Each row comes from the steps of one path. Every step used is in the known rows, and no mark comes twice. Write the path behind each row, first mark first.
Known rows:
l -> h -> v -> t -> d: [-0.565  1.525  1.167  1.213 -3.007  1.595 -0.022 -1.204  0.701 -2.558
 -0.078  1.570  0.229  1.796  0.613  0.621 -1.528  1.558 -0.134  0.860
 -0.427 -0.769 -0.248  0.129 -2.576 -1.439  1.150 -0.159 -0.680 -0.160]
h -> v: [-1.521  1.073 -0.202  0.169 -1.041  0.975 -1.855 -0.339  0.838  0.347
  0.086 -0.945 -1.736  0.458  0.073  0.294 -0.143  0.797  2.475  2.171
 -1.955  0.001  0.453 -1.101 -0.887  0.241  0.632 -0.716  0.676  0.739]
v -> t -> y: [-0.406  0.345  0.973  1.549 -1.511  1.080 -0.823 -2.579  1.832 -0.718
  0.147  1.173 -0.541  2.000  2.971  1.080 -0.369  0.731  3.139 -0.382
 -1.209 -2.704 -0.675  0.409 -2.090 -1.138  2.204 -1.948 -0.314 -0.387]
v -> h -> q: [-0.263 -0.220  0.916  1.553  1.388  2.224 -2.015 -0.662  0.176  0.304
  0.468 -0.991 -1.030  2.824  2.263 -1.961 -0.928  1.638  1.444  0.179
 -1.647 -2.043 -2.488  0.008 -0.558  1.461  0.368 -1.567  1.857  0.601]
l -> h: [-1.388  1.330  1.041  0.659 -1.842  0.694 -1.056 -3.125  1.555 -0.918
  1.021  0.329 -0.371  2.129  1.810  1.840  0.633  1.789  0.266 -0.800
 -0.187 -0.215 -0.197  0.253 -1.752  0.632 -0.937 -2.169  1.357  0.081]
w -> t -> v -> h: [-0.710  0.325 -0.264  1.643  1.334  0.268 -0.800 -1.499 -0.122 -0.552
  0.999  0.014  0.993  0.165 -0.208 -2.155 -0.137  2.095  0.586 -0.131
 -0.301 -2.101 -1.951 -0.724 -2.042 -2.016  1.872 -0.817 -0.306 -0.052]
l -> h -> v -> t -> w: [ 0.663  0.718  0.533  0.812 -0.751  0.652 -0.200 -1.698  4.028 -2.595
 -0.024  1.505 -0.656 -0.522  1.207  1.743 -2.816  1.650 -0.686  0.844
 -0.772  0.233  0.291 -1.192 -2.719 -1.256  0.139 -1.893 -0.363  0.129]
j -> t -> q -> h -> l: [ 3.398  1.560  1.046  1.491  1.239 -0.711 -1.996 -1.896 -1.967 -3.206
  1.906 -1.994 -3.218 -0.399  1.183 -0.121  1.824  0.686 -1.575 -0.046
  1.923 -0.604  1.584 -0.852  1.119  0.269  1.131 -1.305  0.280  0.052]
t -> v: [-1.083  1.307 -0.327  1.184 -2.122 -1.289 -2.672  0.595  1.467  1.301
  0.486 -0.587 -0.966  0.476  0.102 -0.231  1.086  2.005  1.779  0.975
 -1.202 -0.547 -0.741 -2.889  0.084 -1.262  1.698 -1.080  0.083  0.661]
m -> t -> d: [-1.551  0.506  0.084  1.238 -3.305  1.311 -0.774  1.660  1.003  0.746
  1.474 -1.430  0.373  1.837 -1.329 -0.278  1.855  2.012  0.428  1.012
 -0.398 -0.203 -2.864 -1.838 -1.355 -0.752  0.928 -1.010  2.305 -1.963]
q -> t: [ 0.136  0.046 -0.169  0.328 -2.774  0.364 -2.519 -0.932 -0.897  0.705
  1.686  0.033  0.085  0.843 -0.214  1.244  2.060  0.747  1.885 -0.693
 -0.504  0.021 -0.151  0.225 -0.320 -0.037 -0.155 -2.825  2.218  0.709]
w -> t -> v -> h -> l: [ 0.929  0.200  0.007  2.480  1.796 -0.573  0.232 -1.885 -0.056 -0.977
  1.363 -1.355 -2.141  0.459  0.429 -0.836 -0.581  0.210 -0.265  0.175
 -0.001 -2.381  0.439  0.231 -1.300 -2.332  2.587 -1.275 -0.843 -0.141]
w -> t: [-0.890 -1.143 -0.518  0.024 -1.219  1.228 -0.716 -2.278  1.291 -0.755
  1.063 -0.934  0.390  0.097 -0.457  0.585  1.876 -0.209  1.406 -0.097
 -1.286 -0.518 -1.968  0.139 -2.420 -0.048  0.028 -3.055  1.499 -0.419]
j -> t: [ 0.763  1.517  0.415 -0.076 -2.752 -0.042 -1.255 -1.093  0.163 -0.146
  1.932 -2.024 -0.717  1.235  0.515 -1.217  4.398 -0.163  0.932  0.151
 -0.594 -1.213 -0.556  0.814  0.601  0.899 -0.965 -1.896  0.602 -0.080]
y -> t: [ 0.137 -0.240 -0.093 -0.079 -2.262 -0.809 -1.778 -1.212  0.862  0.384
  0.634  1.580  0.751  0.486  0.207  1.953  1.601  0.384  2.932  0.362
  0.310 -1.800 -1.426 -0.242  0.154  0.120 -1.790 -2.242  1.202  0.012]
q -> t -> j: [ 0.636 -0.686 -0.454  0.734 -1.204  0.034 -4.930 -1.319 -0.053  2.944
  1.878  0.557 -0.870  1.587 -0.118  0.135  1.218  1.985  1.394 -0.204
 -0.303 -0.949 -0.292 -0.641  0.975  1.229 -0.114 -1.866  1.391 -2.304]
j -> t -> v -> h: [ 0.648  2.485  0.477  1.595  0.080 -0.631 -1.162 -0.476 -1.120 -0.170
  1.507 -0.792  0.022  0.959  0.818 -3.744  1.807  2.047  0.277  0.106
  0.324 -2.574 -0.819 -0.177  0.233 -1.161  1.238  0.013 -0.926  0.179]
w -> t -> v -> h -> q: [ 0.654 -1.443 -0.966  1.738  2.406  2.015 -1.395 -0.308 -0.108 -0.748
  0.367 -0.504 -0.394  1.086  1.410 -2.587 -1.324  1.338  0.583 -0.113
 -1.567 -1.681 -2.738 -0.922 -1.450 -0.455  2.089 -1.057  0.739  0.302]
n -> t: [-0.820 -0.362 -0.057  1.520 -2.519 -0.251 -1.532 -2.378  0.772  1.062
  2.168 -1.572 -0.916  1.790 -0.493  0.516  2.291 -0.338  2.921 -0.305
 -2.490 -1.512 -1.142  0.693 -0.956 -0.434 -1.949 -1.152  0.647  0.108]
l -> h -> v -> t: [-0.297  0.489  0.444  0.394 -0.913  1.398  0.668 -2.884 -0.094 -2.187
  0.111  1.401 -1.260  1.168  1.247  0.641 -2.632  1.162 -0.570  0.280
  0.037 -0.054  0.601  1.539 -2.807 -0.599 -0.577 -0.725 -0.931  0.552]
d -> t -> w: [ 0.102 -0.585  0.945  0.814 -2.314 -1.305 -1.810  0.481  6.080  0.048
  0.364 -0.480  0.809 -1.160 -1.164  2.240  0.815  2.051  1.776  0.110
 -2.201 -1.044 -1.993 -4.691 -1.813 -0.040  0.436 -3.262  1.269 -0.653]
d -> t -> j: [-0.191 -1.374  0.427  0.745 -0.906 -0.945 -3.652 -0.857  2.647  2.899
  0.835 -0.144 -0.764  1.174 -1.166  0.114  0.537  2.820  1.667 -0.146
 -1.274 -2.223 -1.876 -2.871 -0.469  2.025 -0.120 -1.489  0.204 -3.095]
q -> h: [-1.001  2.758  1.978  0.195 -0.449  0.492 -2.883 -1.514 -1.053 -0.553
  1.021 -0.486  0.337  0.360 -0.173  1.454  1.441  2.959  1.587  0.390
  0.647  0.624 -0.206 -1.322 -0.468  0.612  0.016 -1.828  2.026  0.229]
w -> t -> y: [-0.909 -0.703 -0.601  1.010 -0.509  2.052 -0.954 -2.867  2.492 -1.368
  0.662  0.123  0.390  0.696  2.003  1.688  1.476 -0.253  3.677 -0.517
 -2.121 -1.907 -1.081 -0.359 -2.988 -0.911  2.798 -2.419  1.099 -1.003]
v -> h: [-1.614  1.716  1.863  1.304  0.132  0.576 -1.574 -1.880  0.073  0.620
  1.124 -0.501  0.338  2.083  0.892 -1.466  0.362  2.360  1.574  0.286
 -0.317 -2.487 -1.612  0.288 -1.027  0.305  0.045 -1.600  0.971  0.302]

Which path is each row?
[-0.105  1.425  0.119  0.519  1.938  1.231 -3.586 -0.783 -1.666 -2.523
 -0.058 -0.014 -1.106 -1.497  0.176 -0.091 -1.367  3.139  0.639  1.600
  0.221  0.941  0.296 -3.247 -0.670  0.196  1.466  0.442  0.856  1.121]
t -> q -> h -> v
[-0.300  0.137  0.309  0.372 -1.189  0.837 -0.345 -1.294 -0.079 -0.672
  0.102  0.453 -1.573  0.519  0.047 -0.462 -1.781  0.677  0.908  1.466
 -0.838 -0.536 -0.057  0.641 -1.820 -0.638 -0.079 -0.893 -0.768  0.665]
h -> v -> t
[ 1.761 -2.163 -1.111  1.023  0.038  1.504 -5.389 -0.296 -0.243  2.663
  1.461  0.210 -1.889  2.232  0.907 -0.454  0.108  1.442  1.135 -0.277
 -1.351 -0.774 -0.968 -0.769  1.363  2.153  0.173 -2.064  2.088 -1.928]
h -> q -> t -> j
[ 1.078 -0.537 -0.124  2.119  1.098  3.147 -2.561 -1.301 -0.429 -0.673
  0.924  1.028 -0.103  2.340  3.641  0.222 -0.548  1.078  3.485 -1.361
 -1.713 -2.506 -0.493  0.433 -1.254 -0.236  3.159 -1.732  2.054  0.238]
v -> h -> q -> t -> y
[ 1.920  0.023  0.164  1.804  2.430  0.170 -1.403 -1.005 -1.748 -1.895
  2.091 -1.926 -3.491 -0.438 -0.084  0.526 -0.621  2.054 -2.173  0.239
  2.336  0.740  0.331 -1.828 -0.346 -0.290  1.002 -0.970  1.558 -0.871]
m -> t -> q -> h -> l
[-0.285  1.055  0.734  1.160 -4.746  0.683 -2.844  0.555  0.083 -0.012
  1.163  0.209  1.524  1.537 -0.508  1.129  2.875  1.207  2.137 -0.035
 -0.875 -0.623 -0.867 -0.939 -0.283 -0.895  1.555 -2.170  2.153  0.031]
q -> t -> d
[-0.264 -1.672 -0.828  0.441  0.256  0.819 -3.229 -2.522  1.746  1.585
  1.408 -0.342 -0.600  0.891 -0.369 -0.389  1.093  1.048  0.955  0.256
 -1.022 -1.444 -1.796 -0.770 -0.945  1.200  0.050 -2.035  0.604 -3.201]
w -> t -> j
[-1.239  2.043  0.799  1.967  0.481 -0.629 -1.901 -0.509 -0.004  0.811
  0.786 -0.070  0.115  1.265  0.620 -2.211 -0.231  3.221  1.232  0.525
 -0.290 -2.285 -1.298 -1.424 -0.458 -1.447  1.698 -0.252 -0.281  0.630]
t -> v -> h
[ 0.613 -0.811 -0.648  2.736  1.485  1.161 -2.073 -0.280 -0.540  0.519
  1.154 -0.963 -1.463  2.239  1.353 -2.646 -1.068  1.274  1.562 -0.294
 -2.458 -2.435 -2.301 -0.462 -0.479 -0.624  0.647  0.359  0.025  0.591]
n -> t -> v -> h -> q
[ 0.588  0.269  1.251  1.092 -2.107 -0.581 -1.338 -0.749  4.585 -0.497
  0.426  0.377 -0.165 -0.041  0.552  1.133 -0.332  1.222  0.467  0.791
 -1.011 -0.874 -1.560 -1.868 -1.376 -1.036  0.163 -3.383  0.420 -0.070]
v -> t -> w
[ 0.559 -0.813 -0.412  0.423 -0.595 -1.136 -4.317 -1.581  1.278  2.622
  0.984  1.842 -0.329  1.297  0.292  0.790  0.833  1.747  2.317  0.634
  0.484 -2.606 -1.302 -1.024  1.309  1.292 -1.591 -1.333  0.403 -2.856]
y -> t -> j
[ 0.085  1.252  1.240  0.872  1.034  0.093 -3.967 -1.561 -1.048 -2.065
  0.720 -0.034 -0.166 -0.682  0.531  0.166  0.359  3.628  0.264  0.143
  1.244  0.376 -1.123 -3.246 -0.236  0.568  0.892 -1.212  1.758  0.665]
t -> q -> h
[ 0.983  0.037  0.037  0.430 -1.919 -1.443 -2.453 -0.243  4.686 -0.307
  0.365  1.466  1.162 -0.997  0.435  2.902  1.055  0.971  2.415  0.962
 -0.501 -1.348 -1.494 -2.947 -0.078 -0.633 -0.989 -3.203  1.463 -0.325]
y -> t -> w
[ 0.213  0.446 -1.099  0.518  2.826  1.933 -2.149  0.143 -2.523 -2.109
  0.977 -0.526 -1.484 -1.659 -1.028 -0.947 -2.000  3.552 -0.860  1.439
  1.154  2.115 -0.544 -3.144 -1.344 -0.092  0.808  0.850  1.435 -0.233]
m -> t -> q -> h -> v
[ 2.249 -0.170  1.383  1.745  1.392 -1.091 -1.949 -1.496 -0.380 -2.496
  0.877 -0.989 -2.530 -1.042 -0.219  1.739 -0.501  2.016 -0.686 -0.632
  1.114 -0.756  0.559 -2.954 -0.635  0.218  1.654 -1.482  0.471  0.026]
d -> t -> q -> h -> l
[-0.274  0.801  0.695  0.735 -4.246 -0.501 -2.109  0.374  1.486 -0.396
  0.291  1.572  1.981  1.221 -0.206  1.806  2.256  1.075  3.101  0.829
 -0.175 -2.357 -1.953 -1.385 -0.014 -0.790  0.127 -1.599  1.220 -0.610]
y -> t -> d
[ 1.299 -0.792 -0.613  1.640  1.748  0.666 -2.127  0.535 -0.441  0.012
  0.094  1.305 -0.116  1.313  1.825 -1.662 -1.466  1.808  1.583  0.261
 -0.437 -2.599 -2.437 -1.109  0.219 -0.382  0.672 -0.530  0.545  0.624]
y -> t -> v -> h -> q
[ 2.160  2.083  0.579  2.493  0.747 -1.308 -0.214 -0.897 -0.850 -0.582
  1.975 -2.100 -3.103  1.246  1.160 -2.296  1.229  0.197 -0.603  0.364
  0.534 -2.916  1.522  0.810  0.745 -1.570  1.889 -0.517 -1.453 -0.094]
j -> t -> v -> h -> l
[ 1.384 -1.704 -0.815  0.578 -1.498  1.987 -2.986  0.223 -0.890  0.369
  1.057 -0.362 -0.947  1.609  1.076  0.625  0.862  0.213  1.658 -0.581
 -1.610  0.204 -0.961  0.015  0.067  1.089  0.223 -2.889  2.949  0.945]
h -> q -> t
[ 1.783  0.522 -0.331  1.822  1.341  1.175 -1.772  0.689 -0.890 -0.389
  0.859 -1.316 -1.290  1.825  2.201 -3.947  0.478  1.419  0.145  0.093
 -1.186 -2.225 -1.846 -0.479  0.582  0.252  1.328 -0.312  0.141  0.399]
j -> t -> v -> h -> q
[ 0.118 -0.399 -0.162  0.761  0.318  0.452 -2.950 -1.698  0.472  1.720
  0.373  0.819 -2.332  1.370  0.224 -1.325 -2.234  1.957  0.641  1.672
 -0.572 -1.485 -0.219 -0.173 -0.336  0.640  0.066 -0.228 -1.326 -2.337]
h -> v -> t -> j
[ 1.215  0.681 -0.574  0.118  2.040  0.530 -3.165 -0.954 -2.154 -2.992
 -0.159  2.000 -0.149 -2.176 -0.077  0.858 -1.555  2.722  1.084  1.391
  1.420  0.203  0.034 -2.760 -0.268  0.001  0.282  0.549  0.698  0.912]
y -> t -> q -> h -> v
[-1.474  1.547 -0.077  0.267 -0.744  1.605 -0.792 -2.151  0.760 -1.485
  0.298  0.324 -1.417  0.948  1.143  1.328 -1.206  1.509  0.668  0.867
 -1.042  0.579  1.220 -0.110 -2.003  0.284 -0.112 -0.540  0.526  0.676]
l -> h -> v
[ 2.078 -0.507  0.364  1.508  2.247  0.299 -1.723 -2.820 -1.059 -3.595
  1.417 -1.205 -2.491 -1.196  0.392  1.198  0.097  0.527 -1.138 -0.183
  1.425 -0.060  0.619 -1.314 -1.009 -0.456  1.881 -2.079  0.890 -0.096]
w -> t -> q -> h -> l
[ 1.628  1.123  0.281  2.685  0.613 -1.079 -1.181 -0.876 -1.581  0.144
  1.848 -0.590 -2.456  0.971  0.525 -0.460 -0.381  0.979  0.084 -0.137
  0.463 -1.955  1.707  0.395  0.209 -2.348  2.551 -1.125 -0.354  0.639]
q -> t -> v -> h -> l
[ 0.106  1.216  0.038  1.520  0.549 -1.294 -1.539 -0.599 -0.590  0.383
  0.596  2.052  1.256  0.437  0.417 -1.168 -0.327  2.666  1.744  0.220
  1.066 -3.073 -1.584 -1.003 -0.132 -1.795  0.421 -0.287 -0.513  0.282]
y -> t -> v -> h
[ 0.542  0.314  0.070  0.475  1.832  0.663 -2.716 -0.336 -1.122 -2.802
 -0.190  0.364 -0.455 -2.224 -1.252  0.309 -1.856  3.578  0.661  0.592
  0.114  0.577 -0.348 -4.287 -1.628  0.429  1.492  0.504  0.426  0.600]
d -> t -> q -> h -> v
[-0.055 -0.569  0.256  0.926 -0.525  2.428 -1.689 -1.740  1.346 -0.987
  0.468 -0.371 -1.702  2.844  3.063  0.972 -0.594  1.089  0.165 -0.620
 -1.511  0.009 -1.236  0.023 -1.100  1.762 -0.521 -2.177  2.179  0.383]
l -> h -> q
[ 0.918 -0.115  0.211  1.500 -3.276  2.663 -2.319  0.235 -0.022 -1.694
  0.828  0.807  0.701  2.512  1.507  1.696  0.936  1.186  0.512 -0.978
 -1.061 -0.019 -0.965 -0.377 -0.919  0.008  1.387 -1.868  2.718  0.093]
l -> h -> q -> t -> d
[ 0.426 -0.923 -1.110  2.112  2.521  1.923 -1.156  1.630 -0.876  0.874
  1.186 -1.115 -1.501  1.730  0.850 -3.393 -2.018  2.697 -0.566  0.339
 -0.727 -0.892 -3.092 -1.410 -0.742 -0.287  1.295 -0.064  1.346 -0.509]
m -> t -> v -> h -> q
[ 0.126  1.391  0.044  1.851  0.015 -0.350 -2.271 -0.347 -1.808  0.553
  1.492  0.847  0.772  0.687 -0.031 -1.690  0.002  2.971  0.891 -0.512
  0.436 -1.564 -0.548 -0.595 -0.449 -1.973  1.782 -0.667  0.283  0.854]
q -> t -> v -> h
[ 2.543  0.405  1.595  1.893  1.485 -0.670 -1.600 -2.521 -1.581 -3.124
  1.007 -0.277 -3.234 -0.128  1.062  0.803 -1.305  1.402 -1.680 -0.044
  2.222 -0.559  0.948 -0.773 -0.342 -0.647  1.403 -1.565 -0.157  0.312]
v -> t -> q -> h -> l
[ 0.424 -0.016 -0.975  0.293  2.705  2.063 -2.434 -1.680 -1.793 -3.738
  0.251  0.252 -0.338 -2.361 -0.570 -0.081 -1.262  2.155  0.080  1.063
  0.320  1.233 -0.275 -2.567 -2.015 -0.250  1.587 -0.140  0.863  0.618]
w -> t -> q -> h -> v
[ 0.728 -1.511  0.325  1.483 -0.894 -0.472 -2.024 -1.723  0.710 -1.519
  0.421  0.736 -1.287  0.428  1.318 -1.350 -1.020  1.650 -0.596 -0.134
  0.502 -1.438 -2.551 -1.432 -1.070 -0.212  0.418 -1.901 -0.263  0.787]
v -> t -> q
[ 0.889  1.739 -0.699  0.798 -2.326 -1.301 -1.762  0.578  0.166  0.094
  1.370 -1.517 -0.991  0.300  0.290 -1.952  3.374  0.916  0.602  0.502
 -0.522 -0.884 -0.248 -1.328  1.065 -0.889  1.019 -0.689 -0.709  0.275]
j -> t -> v
